Each row was made from one walk, in order. Every step used is in the known rows, and no mark comes twice. Write each row's walk.
Known rows
taza/muta: [ -7.3  -5.4  -4.9 -13.0  25.7  24.5 -18.1 -14.7  11.7  -0.7 -15.2   0.2
   8.4  38.5 -18.8  13.5 -13.7   8.0 -14.5  -5.4   8.0  12.6 -20.8 -31.5
  14.0   1.3]
befe/muta/taza: [ -3.2  -6.9  -2.6   5.8  44.3  21.9 -25.8  15.2  23.3  -6.2  11.1  -4.8
 -11.4   1.3   5.3  -0.3  -0.2   0.4 -20.5  25.8  14.6  29.7 -18.1 -27.3
 -20.2   8.0]
tado/mitis/taza/timupav/vuve: [-40.4 -25.9  16.3  41.5   2.7  27.0 -34.9 -12.9  17.4 -48.1 -42.7  24.0
 -39.8  11.6 -25.8   9.0   7.2   4.2 -20.5  12.5  15.2  22.0  43.5 -22.1
   1.7  33.2]
sulat/fida/befe/muta/taza/mitis/tado: [  2.5   8.4  -6.5  23.4  33.6  22.7 -28.1  37.5   2.3  22.0   6.3 -14.6
  19.8   4.8  -1.7  12.3   0.6  -5.8  -6.3  37.5  26.6   3.3 -39.7 -36.4
 -20.4  -2.1]
taza/timupav: [-18.8  -6.0   5.7  29.0  19.9  26.4 -14.5  -7.4  23.1 -23.1  -1.9  -6.7
  -3.8  36.3  -8.0  25.2 -10.0  -4.0  -4.5  -0.6  10.5  16.1   3.7 -13.8
  -8.0  25.8]
befe/muta/tado/mitis: [ -2.9 -25.7  15.4   6.2  11.4  27.3 -20.9  27.9  15.7   0.2   3.5  -1.0
  -6.8  -3.2   6.9   2.8  18.2  -2.6 -31.2  43.9  20.1  21.3  -2.1 -40.2
  -5.6   0.2]
fida/befe/muta/tado: [ 17.5   2.0   0.4   0.2  38.4  29.9 -13.4  44.7  -2.1  21.2  18.8   4.5
  -5.6  10.5  13.4   2.9  -5.0   0.2 -14.8  44.0  14.6  12.7 -18.6 -40.9
 -25.4   8.5]
mitis/tado/timupav: [-30.2  -5.5   7.7  11.6   2.3  32.1  -6.3  10.5  17.7  -9.2   8.7  -0.3
  -3.5  28.7 -19.1  28.5   5.3 -18.3  -6.6  -3.9   4.5  17.8   5.4 -35.6
   5.9  21.1]
vuve/timupav: [-20.1   7.9  12.3  14.1  29.3  23.4 -10.6 -12.7  25.0 -16.9  13.5   4.6
 -25.5  51.4 -20.4  23.6  -2.6  15.5  -0.5  10.8   2.7  16.7   2.6 -16.5
  -4.0  19.2]
sulat/fida/befe: [  0.4  13.2  -7.4  14.5  45.4  46.0 -19.3   1.1 -16.2  28.5  16.8 -26.2
  -1.4  25.9  -0.4  17.7   0.2   6.6  21.0  25.6  10.4  -9.4 -29.3 -44.0
 -17.6  11.5]
befe/muta/tado/timupav/taza: [-18.6 -29.2   8.5   9.1   1.3  31.2  -1.2  26.4  15.4 -18.5   9.0  12.2
 -10.1  -3.4  -1.6 -12.3  21.3 -10.2 -27.7  34.0  19.1  25.8   6.2 -31.5
 -20.1  20.0]
sulat/fida: [-14.9  -0.8  -4.9  11.2  29.4  41.1 -23.1 -17.3   1.2  11.1  14.4 -35.4
   3.9  25.7  -6.2  25.7   6.9   6.5  15.4  12.2   8.2  -1.5 -22.6 -31.0
 -10.1   5.8]
muta/tado: [-10.4 -13.8  21.5   1.4  15.8  31.8 -16.7  10.5  11.0  -9.4   7.0 -15.9
   5.7  20.0  12.9  13.8   7.5  10.0 -22.1  19.7  -0.5  12.8 -10.3 -28.5
 -18.9  10.3]
sulat/fida/befe/muta/taza/mitis: [  8.8   5.3  -4.6  27.4  47.0  31.0 -32.8  23.8   1.1  20.0   8.3 -16.6
   7.0   3.3   4.8  -0.5   6.2   1.7  -2.9  43.3  26.4   0.0 -39.0 -37.1
 -28.9   2.7]
befe/muta/taza/mitis/tado: [ -7.1  -9.4   6.2  16.8  23.6   4.7 -31.6  30.0  32.9 -10.6  -7.5  -0.6
   5.7   2.5  -6.1  12.8  -5.7  -4.3 -32.9  24.3  21.5  26.7 -18.8 -21.2
 -10.3  -0.5]
befe/muta/tado/timupav: [ -9.4 -18.8   7.8   3.4   9.9  36.1  -9.0  32.9  22.0  -7.2  24.7   6.3
  -3.3   3.1   4.4  -1.2  17.5 -16.9 -24.6  29.2  14.6  25.6   1.2 -33.3
 -18.7  13.4]
befe/muta: [  1.9  -4.2  -9.5  -0.9  35.8  23.1 -20.2   9.2  18.2   7.4  13.6  -3.6
 -16.7  18.5  -9.8  18.9  -9.3  -2.4  -5.6  19.9  17.4  21.7  -6.5 -27.1
  -6.2   3.6]
fida/sulat: [  0.8  -1.4   1.4   0.8  30.9  30.6 -19.3  -5.0   2.9   9.1   7.8  -3.3
 -18.3  40.2  -1.8  32.8  -2.4  17.3  16.2  10.0  -3.2  -1.7 -10.5 -42.5
 -22.7   9.4]
tado/timupav/taza/muta/sulat: [-20.6 -24.2   2.0   2.4  -0.5  46.2  -1.5 -13.8   7.3 -14.8 -26.0  22.7
  -9.3  30.9 -23.8 -10.2  22.3  -1.6 -13.0   5.5   6.9   4.1  -4.2 -52.1
  -2.8  16.7]
timupav/taza/mitis/tado/muta/sulat/fida: [-15.4 -20.3   1.6   2.5 -11.3  22.4 -15.5   1.5  -0.3  -4.2 -44.7  -7.7
  18.4  30.4 -30.9  17.6  21.4  15.7 -15.6  17.6  25.6 -18.8 -14.7 -45.9
  -2.5 -12.0]
muta/taza/timupav/vuve: [-30.5  -3.6   3.7  33.6  28.0  26.8 -22.7   0.0  19.4 -52.8 -10.0  -2.4
 -14.0  21.3  -7.4  -3.6   4.1   8.2 -24.3   1.0   7.6  22.4  12.4 -14.8
 -21.5  29.1]
befe/muta/taza/mitis/tado/timupav: [-15.6 -14.4  10.3  25.3  12.6  16.1 -24.8  34.4  36.7 -18.2  -0.4   8.3
   1.0  -1.0  -9.2   2.0  10.0 -18.0 -34.0  20.4  22.8  27.8  -8.1 -27.5
  -9.7  11.4]
muta/befe: [  3.2  -5.7  -3.6   3.6  44.9  42.4 -20.1  -0.5  -2.9   6.7  -7.6 -14.9
 -20.3  37.5   0.2  22.7   3.2   3.5 -12.7  27.1   1.8   3.7 -15.0 -35.2
  -8.3   8.7]

Which walk is each row?
[-32.6 -23.6   2.5   9.1   3.4  34.6  -0.5 -16.7   9.4 -26.8 -21.3  18.4
  -9.8  23.4 -29.4 -11.8  11.0  -2.5 -17.6  -0.3  15.2  14.7   2.8 -37.0
   7.6  27.0]	tado/timupav/taza/muta
[-19.3  -1.9   1.7 -17.6  17.4  13.9 -13.3  17.9  14.2 -13.6 -13.7  -8.4
  18.8  19.6 -12.4  14.2   2.2   6.1 -33.1   0.5  13.4  17.7 -12.9 -42.2
   4.1  -2.4]	mitis/tado/muta/taza
[  1.0  -5.8 -15.1  -4.5  20.7  42.0  -7.7  -8.6 -21.5  20.0 -29.7   4.3
   7.6  34.1 -16.0  -1.6   8.4  16.6   4.0  22.8  10.8 -13.9 -37.6 -56.2
 -13.0  -0.9]	timupav/taza/muta/sulat/fida/befe
[-30.7  -8.3  14.9  11.3  -5.6  -1.2  -2.6   0.6  23.5 -36.2 -32.9  22.6
  -6.9  47.5 -47.2  14.6   2.7  22.4 -29.0  11.9  27.3   8.7  11.7 -18.2
  13.1   9.0]	vuve/timupav/taza/mitis/tado/muta
[  9.5   3.7   0.0  -2.9   8.1  29.4 -24.4  26.5  -4.6  25.6 -25.2  -7.4
  27.2  39.3 -19.9  26.0  11.1   5.5 -10.2  19.9  23.1 -26.3 -26.8 -59.8
  -2.8 -19.2]	taza/mitis/tado/muta/sulat/fida/befe
[-30.6  -4.4  11.6  20.4  19.2  18.2  -0.1 -19.6  17.4 -30.1  -5.4  12.4
 -33.4  43.7 -28.4  10.9   1.5  23.5  -4.7  17.7   8.0  17.7   7.4 -14.4
  -5.6  26.4]	vuve/timupav/taza
[-35.5  -0.2  -2.4  12.1   1.0  34.5  -6.8  13.3   8.0 -26.1   2.8   6.2
 -18.7  34.8 -34.5  19.5   8.7 -10.4 -11.4  -9.1   5.0  14.5  29.5 -36.0
   8.5  21.0]	mitis/tado/timupav/vuve
[ 15.1   8.4 -12.8 -23.3  31.2  52.9 -15.4   9.5 -16.6  34.1  -6.5 -12.2
  10.2  38.4  -7.4  10.8  20.6  12.0   4.5  24.0  15.9 -26.1 -28.4 -73.1
 -16.1 -14.3]	tado/muta/sulat/fida/befe
[-38.2 -17.1  -1.3   4.1 -11.6  22.4   5.8   1.9  10.9 -20.8 -20.9  17.2
   5.7  27.8 -34.9   9.3   2.5 -12.1 -20.1  -7.5  12.4  19.8   0.8 -36.4
  16.1  19.0]	mitis/tado/timupav/taza/muta
[  5.8  11.6 -15.2 -24.8  15.7  39.2  -9.1  27.4 -15.1  33.2  -8.3  -9.9
  23.9  40.4 -14.8  28.2  10.9   1.7   1.9  15.7  13.5 -18.7 -26.6 -70.2
  -5.6 -17.7]	mitis/tado/muta/sulat/fida/befe
[-32.7 -31.1  26.0  17.1  -4.9  40.5   0.7   6.9   9.0 -30.9  -1.5   2.8
  -7.3   8.0   2.3 -10.8  29.7   0.3 -26.2  22.9   6.2  15.6   7.6 -33.9
 -20.9  31.7]	muta/tado/timupav/taza
[-11.1   4.7   5.1  11.6   1.2  21.5  -2.2  14.1  -1.1  -0.7 -28.9  18.4
   3.9  51.5 -36.9  12.4  18.0  20.9  -8.2  31.1  25.1 -18.6 -12.5 -46.2
  -8.4  -2.4]	vuve/timupav/taza/mitis/tado/muta/sulat/fida/befe
[-38.1 -34.0  30.1  33.1 -11.1  29.1 -27.3   9.2  15.7 -52.1 -34.3  19.7
 -18.5   4.1  -5.6   0.4  18.3   5.9 -39.5  24.6   9.7  22.5  36.7 -22.8
 -13.5  28.0]	muta/tado/mitis/taza/timupav/vuve
[-25.2 -21.9  14.4  26.3  -1.0   5.8 -17.0  -3.3  13.0 -22.4 -38.0  -2.5
  -5.3  25.1 -27.9  21.5  -5.1  13.3 -20.3  11.9  18.3   7.2  -0.7 -19.1
   4.8  14.3]	timupav/taza/mitis/tado
[ 14.3   8.0 -16.4 -14.2  30.8  49.5 -18.9  -0.4 -13.9  37.9 -10.3  -3.3
  21.5  44.4  -7.4  11.9   5.4   7.6   8.2  14.7   4.6 -17.7 -47.1 -62.9
 -10.6 -14.0]	taza/muta/sulat/fida/befe
[ -7.7 -13.7  16.7  -0.5  27.6  17.4 -32.0   2.6  22.2 -24.3 -29.4  -8.3
   7.0  15.2  -8.0  -6.0  11.8  19.1 -41.7  12.4  24.4   6.6 -13.1 -37.1
  -4.9   1.5]	tado/muta/taza/mitis
[-12.5   6.9 -12.1  32.1  22.4  35.3 -22.7  41.5  -3.1   0.2   7.9   1.9
   1.7   5.0 -17.7  -5.1  17.6 -12.6 -10.9  29.3  28.7   3.0  -7.2 -43.6
 -18.5   9.8]	sulat/fida/befe/muta/taza/mitis/tado/timupav/vuve
[-22.3 -24.8  -3.8   6.7  12.0  43.1   1.1  -8.7  -2.9 -18.9 -28.3  18.5
 -13.9  28.1 -23.1 -11.4  16.4  -6.8 -25.5  14.2  14.2  11.3  -3.1 -41.8
   4.5  23.7]	tado/timupav/taza/muta/befe
[-28.5 -19.0  -7.9   0.9  -2.5  29.5   6.6   9.5  -1.9 -14.3 -28.4  18.6
   2.5  32.8 -30.3   9.3   8.9 -15.4 -29.0   6.9  11.6  15.0  -4.8 -41.3
  13.8  15.0]	mitis/tado/timupav/taza/muta/befe
[ -0.4   1.4   6.5  28.2  28.7  22.0 -20.8  50.1  14.8   2.8   4.3  16.1
  -5.7   2.0  -3.4  -3.9   1.4 -18.4 -24.3  32.2  23.4  18.8 -15.4 -41.9
 -17.5  16.7]	fida/befe/muta/taza/mitis/tado/timupav
[-18.0 -21.1  13.0  -8.3  -1.5  37.6  -7.0   8.5  15.9 -15.9  -4.3  10.5
  21.8  23.4  -5.7  -6.2  13.5  -6.7 -34.3   3.2   5.3  16.3 -12.1 -38.1
   0.9  11.5]	taza/muta/tado/timupav
[ -2.4  -8.6  -0.7   5.6   1.2  25.9 -13.0  14.3 -14.6  11.6 -42.6  -0.3
  15.2  29.9 -26.6  12.0  16.4  14.9 -10.7  27.7  26.9 -24.7 -21.1 -55.4
  -8.7  -7.4]	timupav/taza/mitis/tado/muta/sulat/fida/befe
[-27.6 -28.0  24.6  22.6  15.5  30.0 -39.3 -17.8  17.3 -16.7 -34.0  10.2
 -36.1   3.4 -11.5  15.1   7.3   8.0 -13.9  23.8   8.4  20.0  14.2 -34.6
   2.1  23.3]	tado/mitis/taza
[ -7.7 -15.1   8.9 -16.4   9.7  25.2 -13.7   5.6  11.1  -7.0 -11.9   0.0
  27.5  28.6  -1.6   4.2  -1.6   9.4 -33.4   6.3   4.5  14.2 -24.1 -30.6
   0.6  -1.6]	taza/muta/tado
